Each row was made from one small tree. The marks that hang from a mark follow it in brackets, in alphabetical order. Every link used is in the known rows. Write each row's tree.
Known rows
C[P]: [ -7   0 -10  -9 -17  -7   7  10  -5  18  25  -6  12  19   1  17  -5   7
   4  -7   6 -12  -2  10   3 -15  -5  -7   3  16   4 -22 -13  -2 -21  -1
  -9  24  -8  -8  -8   4   9   1   4 -22  -4  -8 -10   9   7]
R[V[Y[L[U]]]]: [ -4  -2 -14  -9  14  -9  16   0  11  -3  11 -11 -17  31   6  16  23  25
   0 -15   7  -5  -8 -14   9  -6 -19   5  24  -4  -5  -8 -12  -9 -21  -7
  -3 -40 -29 -13 -10  21 -21  26 -11 -32  -2 -20 -39  26   2]
L[U Y]: [-16 -20 -22 -13   7 -15  16  -4  -4  12  12   2  22   2 -31  16   9  16
  -5 -13   3   5   6 -22  13  -9 -16  -2 -20  11 -23 -28  14 -34  -4  -5
   5 -16 -16  22  16 -25  -6   6   0 -15  -8   2  -3 -14   6]
C[P[V[D R Y]]]: [-16 -16 -18  17 -31 -20  22   6 -13  16  39   9   7  22  11  37 -41   6
 -19 -25  -1 -19   1  19  -7  -6  22 -18  38  -3  37 -10 -17 -11 -23  13
  -7 -11 -15 -22  -2   4 -23  10  12 -32 -11 -28   1  17  28]
D[V]: [  8   3 -12  -6   2  -4   0   8   3   0  19 -12   7  -3 -20  22  12 -12
  -9  12   5 -30  -5   9   1   5  -5 -12  -7  21   6 -11  -7 -34 -19  -1
 -12  18 -11  -1 -13 -12   0  14   8  -2   3 -17 -25  13   4]
Y[L[U] V]: [ -7   7  -3  -8   6   4  36 -10  19  -1  12  -2 -30  18  -7  11  36  21
  -3   0  22   8   1 -11   3 -12 -10  10  -7  19 -15 -10   9 -15 -26   2
  12 -14 -24  17  -8  10  17  41 -16 -23   5   3 -48  28   3]
L[Y[V[D R]]]: [ -2 -20 -29   4 -26  -4  17 -13  11   8   7  21   0  -3  21  37 -36   6
  -8  17  11 -14  14   0 -14  -6  14  -8   7  14   3 -26  18 -34 -34   5
   9   8  -6  34   9   7 -18  46   0 -33  -9   0  18   3  21]
L[U Y[V[R]]]: [-11 -11 -32   5  -3  -9  35 -14  16  -3   8  14   7 -13 -10  34 -14  11
 -14  12   6   0   1 -25   0  -7   0  -5  -1  30 -21 -20  22 -48 -12  -2
   1  -8 -27  32  13  -4  -5  26   2 -37  -9   9  -3  -3   5]
U[L[Y[V]]]: [-14 -18 -26 -16 -13 -12  20 -31   7  20 -16  14  -5   9   5  28  22  13
   9  36  10  -4  -6   5  11 -15 -17  -3 -20  31 -14 -32  24 -33 -21  18
  11  26   5  23  21  -1   3  35  -4 -21  15   3 -11   6   1]
C[P[V[R]]]: [ -7  11 -17   4 -19 -21  25   8   0  13  39   0  16   0   5  29 -31   7
 -21  -9 -10 -19   0   7 -11  -5   3 -18  22  20  13  -7  -8 -18 -16  16
 -12  16 -27 -19   0   6   1  -1  25 -46  -4  -8 -16   5  15]
R[V[D Y]]: [ -9 -23 -16   4 -12  -8  -7   5   2  -6   8 -12  -7  27  22  28  -6  11
  11 -15   4 -22   6  12  -6   3   2  -1  31 -10  21 -19 -21 -18 -31  -6
  -5  -3 -13  -3  -6  17 -34  37 -15  -8  -4 -17   8   9   6]
U[L[Y[V[R]]]]: [ -8 -18 -33  -9 -18  -9  24 -24  14  16 -10  20  -2  -6  17  33  -1   7
 -12  51   7 -17  -5 -12   5 -14  -6  -8   2  35  -5 -26  29 -38 -24  21
  15  16  -3  19  16   8   1  33   5 -41   1  -6 -13   1   6]
C[P[V]]: [-11   9 -16  -4 -10 -24  26   8  -7  10  34  -6  11  11  -4  19   2   4
  -9 -24  -2  -8   3  19   0 -12  -9 -11   3  20   7 -18 -15 -15 -13  11
 -18  23 -24 -18   4  -4   9   4  21 -25  10  -3 -18  17  10]
P[C V[R Y[L]]]: [ -6  -3 -25  -4   7 -26  31  18  -4  10  27   6 -16  11  -6  25  -7  40
 -46 -13  -3 -24 -13  14  -5  -1   4  -9  48  -1  27   0   8 -24  -7  24
  17 -45 -39 -48 -22  20 -15  36  42 -18 -19 -21 -32  12  27]
Y[L[U] V[D R]]: [-10  -5  -7   6  -7   9  33   2  18  14  26   9 -38   6  13  27   2  13
  -7   7  33  -7  18 -19 -12  -5   9  10  15   5   8  -8  19 -16 -47   1
  20 -32 -22  20 -16  21  -5  45 -15 -35 -13  -2 -28  24  18]
Y[L[U]]: [ -6  -2   2 -14  19   0  15   7   4  20  16  -6 -17  14 -19  -1  30  15
  -4 -10  17   6   9 -23   2  -8 -18  10  -6   6 -10 -10  16 -12 -23   0
  14 -29 -25  -3 -11   5   9  15 -10 -17  -6  -3 -39  17  13]
V[D Y]: [ -9 -31 -11  12 -12  -5   0   2  -7  13  16  -2  -4  38   0  24  -2  12
  -2 -16  11 -12   2  15  -2   6  14  -4  16 -14  29 -25  -3 -13 -24   2
  10 -21  10   0  -7  -2 -22  28 -13   3 -14 -24  14   7  17]
L[Y]: [  3 -19 -25 -17  -4 -11   1  -7   3  17   3   6  24   5 -11   9   1   6
 -12   4   0  -7   7   0   5 -11 -12  -2 -10  21 -12 -32   7 -30 -13   6
   6   2  -6  13  10 -11  -4  17   8 -18  -8   1   5 -10  11]
L[U Y[V[D]]]: [-24 -26 -21  -1  -9 -10  28 -24  -2   8   1  12   1   4 -11  28  10   9
   5 -15  20  13  16 -10   6 -16   7  12 -22  11 -15 -32  16 -31 -29  -5
   4  -3 -20  40  19  -9 -11  43 -12 -16  -2  11   0   7  13]
W[V[D R Y]]: [  9 -27 -22  17 -24  -3   0  13  18  25  32  -3  -2   8  -2  47 -40   5
 -16  11  -3 -11 -16   3  -2   0  35 -10  48  -8  24 -29  10 -23 -22   0
  -1 -29   8  -9   0  16 -27  28 -23 -20 -29 -20  31  14   5]
V[D R Y[L[U]]]: [-11 -26  -7   5   3   5  13   5   5  23  32   1 -14  27   2  18  -8  22
 -15  -6  17  -7   8 -23   3   4  15   3  29 -14  20  -9  11  -8 -43   0
  26 -67 -13 -15 -18  15 -24  19 -18 -26 -31 -27 -17  23  29]
L[U]: [-12 -10  -9   0  13   0  17   8   1   5  17 -14   2  13 -28   6  15  12
   3  -9   8   3   5 -21   8  -3 -16   5  -6   7 -11 -18  13 -20 -11  -2
   1 -16 -20   5  11 -15   2   2  -7  -6  -9   4 -13   0   0]
L[U Y[V[D R]]]: [-16 -25 -24   9 -14 -12  29 -17   7   7  12  15   3  -8   0  36 -18   5
  -9   0  16   0  24 -25  -3 -10   8   0   2  14  -9 -25  26 -33 -32  -1
  10 -12 -25  38  17  -1 -11  37  -7 -34 -14   4  13   2  14]
W[V[D R Y[L]]]: [ 16 -18  -8   6 -19   3  -2   8  25  32  33  -1 -24  10  10  34 -27  14
 -18  12  12  -7 -12   7  -1  -1  35  -4  45 -16  20 -20   9 -14 -42   6
  15 -43   9 -21 -18  37 -29  43 -19 -33 -33 -25   0  35  17]

Write each row's tree
[-18 -24   0   0  11  -1  11   3  -4  21  26  -7 -18  39 -10  15  19  26
   3 -25  22   5   8 -10  11  -4   4  11   9 -14  15 -13   4  -3 -37  -4
  22 -54  -7  -4 -16   6 -12  27 -25  -6 -18 -20 -22  29  21] : V[D Y[L[U]]]
[-13 -10 -26  -2   1 -15  35 -20   8  -3   1   8   8   1 -21  25  15  11
  -3  -3   9   9   3 -12   5 -16  -9   4 -18  26 -27 -25  17 -38  -5  -3
   2  -3 -22  37  20 -13   0  29   1 -20   6  11  -9   2  -6] : L[U Y[V]]
[  4  -3 -16  -3  13   1  16  -2  14   0  32  -8  -8   2 -19  28   5   2
 -28   0  12 -26 -20 -19   3   6   9 -15  16   2  14  13   2 -24 -26  -7
   0 -50 -17 -14 -29   1 -19  16   0 -30 -14 -41 -52  29   9] : D[V[R Y[L[U]]]]
[-19 -28 -26  -5 -28 -11  18 -20   5  25   0  24  -8  -6  20  37  -5   5
   3  39  18 -11  13  -9   4 -12   3  -2   0  17   6 -31  31 -27 -44  19
  18  12   1  30  15  11  -7  42 -10 -37  -3 -11   3   2  17] : U[L[Y[V[D R]]]]
[-17  -7 -14   6 -28 -21  21  15 -14  20  40   7   7   1   9  29 -33   3
 -14 -18   4 -13  16   4 -13  -7   9 -10  19   2  30 -16  -6 -12 -35  10
  -4  11 -27 -11  -1  10  -6  13  12 -39 -11  -4   0  16  30] : C[P[V[D R]]]
[ -1   4 -16   5   4   0  35   2  27   4  18   6 -31   2   8  19   7  18
 -22  18  14 -12   3 -19  -9  -4   0   6  19  18  -6   1  20 -25 -24   3
  14 -25 -28  11 -11  18  12  33  -3 -37  -9   2 -43  19  11] : Y[L[U] V[R]]
[ 10 -13 -11   9 -20   0  -4  23  13  28  35   1  -4 -12   0  34 -37  -2
 -11  22   5 -12   3   2  -5  -4  25  -9  35  -5   9 -26  14 -23 -32   4
   4  -4  -1   2  -2  18 -13  29 -15 -23 -35  -4  26  13  15] : W[V[D R]]
[ 20  -4 -17  -8  -6  -6   0   4  25  25  21  -5 -20  22  -7  21   7  18
 -16   6  -1   2 -34  10  16  -9  17  -4  29   1  -3 -23   3 -16 -16   6
   4 -31  11 -22 -14  23 -11  36 -19 -18 -13 -21 -19  38  -3] : W[V[Y[L]]]
[-21 -34 -20 -10 -20  -8  14 -27  -2  24  -9  17 -12  13  15  28  20   7
  13  25  25   2  16   5  13 -23  -6  11 -20  16   4 -39  21 -24 -37  20
  18  22   7  30  22   5  -5  44 -11 -17  12   0  -3   6  14] : U[L[Y[V[D]]]]
[  1 -13 -11  -7  -7  -6  -6   4   6   4  13  -3 -20  42  31  12   7  22
   0 -18  16 -14   7  12   2   1  -2   8  35 -15  19 -11 -24  -5 -45  -1
   8 -21 -13 -11 -23  37 -30  45 -15 -27  -4 -20 -16  26  17] : R[V[D Y[L]]]
[-23 -21 -12  -7   3 -25  26   8 -20  20  20   4 -23  27 -10  15  13  39
 -27 -37  15 -11   5  23   1 -13   1   3  24 -20  35 -14   0 -16 -22  23
  23 -42 -28 -34 -18  13 -24  52  28  -2 -10 -19 -19  16  34] : P[C V[D Y[L]]]
[ 12  10 -16   0 -12   4  24   0  25  10  17  10 -34   7  21  21  -4  10
 -23  27  13 -22   1   5 -17   1  12  -4  31  18  -2  -3  10 -28 -32   9
  16  -6 -10   6 -18  30  10  45   3 -38  -2  -3 -37  19  11] : Y[L V[R]]
[-30 -18 -11 -10   1 -31  18  19 -28  16  21   3  -2   2 -18  18  10  22
 -19 -30   7 -17  24  26  -1 -10  -5   7  11  -7  24 -24   6 -26 -18  18
  15   3 -47 -16   4   1  -9  37  32   7  -4   2   4  -5  25] : P[C V[D]]
[-16  -8  -1   0  -1   1  33  -3  11  18  16   4 -39  21   1  15  30  17
   6 -12  35  13  16  -6   3 -12   1  21 -10   3   1 -16   8 -14 -43   0
  17 -17 -24  22  -7  10   5  53 -21 -14   5   4 -34  28  12] : Y[L[U] V[D]]
[  3 -29 -13   8 -17  -4  -4   7  12  21  24  -8  -6  23 -12  37 -16   8
  -2  -1   3   2 -22  13   8  -7  30  -8  22 -11  14 -35   3 -14 -25   0
   0 -19  11  -9   2   8 -22  39 -27   4 -19 -17  24  21   4] : W[V[D Y]]
[  2  -5  -9   6 -19   8  15  -2  17  16  22  13 -39  14  31  26 -10   9
 -11  18  28 -15  16   5 -18  -2  15   8  29   8  16 -10  13 -18 -53  13
  22  -9  -5  16 -24  30  -3  57 -10 -36  -9  -6 -20  19  22] : Y[L V[D R]]
[ 24  -3 -19   0  -8   0   2   1  34  27  28  -4 -15  12   2  33 -21  17
 -28  25  -5  -7 -32   1   0   1  24 -15  47   1   3 -16  13 -20 -17   7
  10 -39   8 -25 -19  32 -14  31 -14 -32 -31 -27 -12  30   7] : W[V[R Y[L]]]
[ -7   4  -9  -9  -7 -20  23  -9  -6  19  35   0   0  38   4  22  13  21
 -18 -33   3  -3 -20  23   4 -10   0 -12  16   9  18  -6 -21  -4 -16  18
  -8 -12 -14 -41 -16  16   0  21  14 -35   8 -24 -42  42  14] : C[P[V[Y[L]]]]
[-11 -15  -5  -1  12  -7   9   1   3   7  20 -10 -21  33  10  18  20  18
   7 -28  23  -2   9 -11   8  -6 -13  14  24 -18   9 -12  -9  -3 -42 -11
   7 -38 -26  -6 -14  27 -33  36 -24 -26  -7 -19 -24  30  10] : R[V[D Y[L[U]]]]
[ 17  -3 -26  -1   1   1   6   3  14  11  36  -1 -11   6   4  27  -2  -4
 -31  16   5 -40 -20   3  -8  10  10 -19  32   8  22   8  -5 -29 -27   3
  -1 -31  -1 -17 -36  17 -17  25   6 -31 -12 -43 -41  28  15] : D[V[R Y[L]]]
[-16  -1 -22   5   3 -28  27  28  -9   7  23   3   1 -12 -19  24 -21  24
 -38   1  -9 -34   2  11 -14   0  -6  -6  27   5  17 -18  15 -39   3  27
  11  -7 -47 -27   1   3  -3  20  49 -14 -16  -4  -9 -15  19] : P[C V[R]]
[-23 -22 -23  14 -11 -28  26  17 -24   6  22   5  -2   5 -12  37 -29  28
 -32 -17   2 -29   6  21  -8  -4  16 -15  42 -16  46 -18   8 -30 -15  21
  17 -38 -35 -29  -1   2 -25  31  35  -1 -27 -23  12  -5  29] : P[C V[D R Y]]
